Each row was made from one path, in order. Every step used is in the known rows, and no mark comes twice. Write each row's path.
(in the rows, 128 means zero)
Known rows
gadotul, mubo, kulez, sikesem: [137 151 111  73  94 120 163 152 132 107 163 129  87 125 122 117 129 130
 143 118 132 103 133 135 189]
febimo, mubo, dokoli, zosa, sikesem, kulez, gadotul: [152 115 105 165  61 100 156 105 109 123 137  92 116 108 184 153 126 102
 135 102 118 168 155 168  84]
zosa, sikesem, kulez, gadotul, mubo: [105  89 199 135  82 115 107 135 125 111 165 135 178  95  99 108 125 130
 122  91 145 130 122 164  67]
mubo, gadotul, kulez, sikesem, zosa: [108  97  87 149 128 106 166 136 142 117 137  97 115 150 107  95 129 108
 155  89 137  98 125 145 158]
sikesem, kulez, gadotul, mubo: [ 93 108 132 114 123 129  98 113 123 133 120 154 187 114 103 121 122 139
 116 113 149 137  91 154  83]
gadotul, zosa, sikesem, kulez, mubo: [135  89 232 147  91 117 172 103  67 105 138 133 147 107  80 120 105  91
 111 117 115 177 166 146 108]
gadotul, sikesem, kulez, mubo, febimo: [106 145 106 118 179 136 207 104 148 173 166 154 170  98 136 178 158 127
 103 178  75 151 126 133 107]
kulez, gadotul, sikesem, zosa: [ 95 131 170 161 140 113 126 134 138 108 143 105 195 189 120 108 131 114
 134 134 128 125 114 101 134]
kulez, gadotul, mubo, febimo: [ 70 154 122 125 191 167 100 173 174 135 140 164 159 160 106 128 137 168
 144 138 132  91  55  80 109]
febimo, mubo, gadotul, sikesem, kulez: [118 106  62 118 144 123  72 112 173 154 145 125 104 112 149 124 167  79
 149 127 104 162 158 199 137]
dokoli, zosa, sikesem, kulez, gadotul, mubo: [ 97  78 149 170  77 111 134 110 123  89 135 121 187 107  93 158 132  94
 119  82 147 144 129 154  89]
gadotul, mubo: [126 151 171  63 157 172  34 166 146 102 109 164 130 140 103 113 116 160
 134 140 149 119 115 111 140]
mubo, sikesem: [159 161 110 105 125 165  78 138 144 145 130 114  91 149 169 110 154 172
 130 137 149  90  99  83 146]
sikesem, kulez, gadotul: [117 126 115 141 113 118 101  97  89 184 110 126 191 143 157 111 134 167
 103 126 153 118  88 145 107]
dokoli, zosa, sikesem: [149 136 179 146 102 140  65 144 108 112 108 100 127 158 143 141 143 145
 130 124 161 110 150  99 167]
gadotul, kulez, mubo, febimo: [117 162 101 112 207 155 168 158 137 170 131 176 140 118 107 148 147 163
 117 158 103 117  79 125 125]
kulez, mubo, sikesem: [143 162 114 111 138 142 149  89 141 151 127 145 122 104 146 123 122 142
 111 146 131 120 101  93 130]
dokoli, zosa, sikesem, kulez: [152 106 149 149  74 126 104 103  88 136 113  93 140 136 148 162 156 128
 110 117 151 141 168 144 126]
zosa, sikesem: [160 146 224 110 112 143  40 171 113 132 136 118 124 144 150  90 132 183
 136 132 157  99 148 107 147]
kulez, mubo, dokoli: [170 182 128  78 169 123 150 139 118 135  98 154 105  95 170 119  67 189
 116 166 112 109 122  88 127]
gadotul, sikesem: [142 159 171  88 148 150  56 175 142 118 138 126 145 152 153 121 143 162
 131 146 128 100 129 109 174]
febimo, mubo: [154 171 152  75 142 171  19 127 114 165 102 146 119 166 152 107 144 145
 141 157 152 171 136 146 152]
febimo, mubo, dokoli, zosa, sikesem, kulez: [194 128 120 120  69 129 130 116 110 115 132  92  70 109 191 164 138 107
 134 120 114 184 195 170  99]

Write each row's path
[115  92 124 159 119  81 149  89 125 170 131 138 127  58 120 102 110 117
 113 116 126 123 158 156 101] | zosa, sikesem, kulez, mubo, gadotul
[111 181 123 112 205 158 146 118 130 189 110 170 144 137 136 142 129 172
 117 187 117 126  98  75 132] | kulez, mubo, febimo
[165 142  58 117 156 121 195 151 117  94  87 142 103  88 133 175  89 143
 110 129  96 116 110 130 142] | gadotul, kulez, mubo, dokoli, zosa
[104 134 100 175 123  87 183 148 134 119 161  84 131 201 116 106 147  93
 132 136 103 109 125 120 165] | mubo, kulez, gadotul, sikesem, zosa
[115  93 136 195  58 101 133  94  89 142 123  87 188 137 145 147 148 115
 111  98 157 124 128 141 113] | dokoli, zosa, sikesem, kulez, gadotul
[169 107 137 108  88 124 147 153 135  57 138 111  77  84 138 171 108 127
 127  98 111 133 175 139  84] | gadotul, mubo, dokoli, zosa, sikesem, kulez
[104 142  82 129 185 111  97 102 145 165  81 163 127 102 118  98  95 141
 128 147 140  95 106 103 160] | kulez, mubo, gadotul
[128 147 186 110 102 135 152  89  97 133 130  97 162 178 147 109 120 133
 135 141 157 133 151  96 154] | kulez, sikesem, zosa
[115 123 119 170 124 125 216  75 109 171 131 124 155 104 132 196 155 109
 100 151 108 160 151 122  98] | dokoli, zosa, sikesem, kulez, mubo, febimo
[ 73 127  98 129 161 154 141 130 153 159 149 155 171 136 113 148 151 148
 123 130 121 126  71 126  69] | sikesem, kulez, gadotul, mubo, febimo
[130 124  57 113 166 145  31 170 161 150 110 148  69 135 112  92 155 116
 162 106 130 131 105 188 158] | febimo, mubo, gadotul, kulez
[126 135 133  98  92 109 205 121 127  90 157 109  90 166  95 118 119  87
 141 122 123 139 167 135 166] | gadotul, mubo, kulez, sikesem, zosa
[150 140  90 118 140 140 174 129 143 132 141 154 113  83 115 131 141 133
 112 119 119 114  82 141 122] | gadotul, kulez, mubo, sikesem
[113 115 109 134 165 164  30 154 137 116  87 137  58 180  97  83 124  81
 180 123 134 151 121 127 181] | febimo, mubo, gadotul, zosa
[122 109  51 132 113 115 162 122 133  83 103 130 136 104 134 175  94 131
 121 105 119 123 101 129  85] | sikesem, kulez, gadotul, mubo, dokoli, zosa
[124 134 149 111 137 165 120 127 176  79 143 123  91 155  89 122 134  99
 140 125 135 142 128  92  94] | gadotul, mubo, sikesem, zosa
[170 144 146 135 121 105 180 134 118  93 106 120 101  85 154 154  75 144
 117 136 116 115 160  84 130] | kulez, mubo, dokoli, zosa, sikesem
[ 82 112 113 153 191  92 165 105 170 115 124 133 141 126  88 113 100  69
 134 147  98 134 149 107 142] | kulez, mubo, gadotul, sikesem, zosa
[119 132  86 110 174 140  32 159 195 132 136 134  90 136 141 103 155  98
 171 136 118 133 141 147 177] | febimo, mubo, gadotul, sikesem
[119  62 150 178 105 120  93 157 112 103 131  96  76 142  94  91 132  98
 156  85 129 108 153 139 137] | mubo, gadotul, zosa, sikesem, kulez
[162 137  59 115 123 107 212  71  93 137  71 132 123  84 166 192  87 137
  90 151 107 152 141 126 105] | sikesem, kulez, mubo, dokoli, zosa
[144 120 200 120  98 108 154  81  86 164 139 138 165  76 130 122 119 134
  93 138 131 160 169 158  88] | zosa, sikesem, kulez, mubo
[127 109 165 189  81 104 144 196  90  94 160  89  86 189  93  72 127 109
 158  92 128  84 111 114 183] | mubo, kulez, gadotul, zosa, sikesem
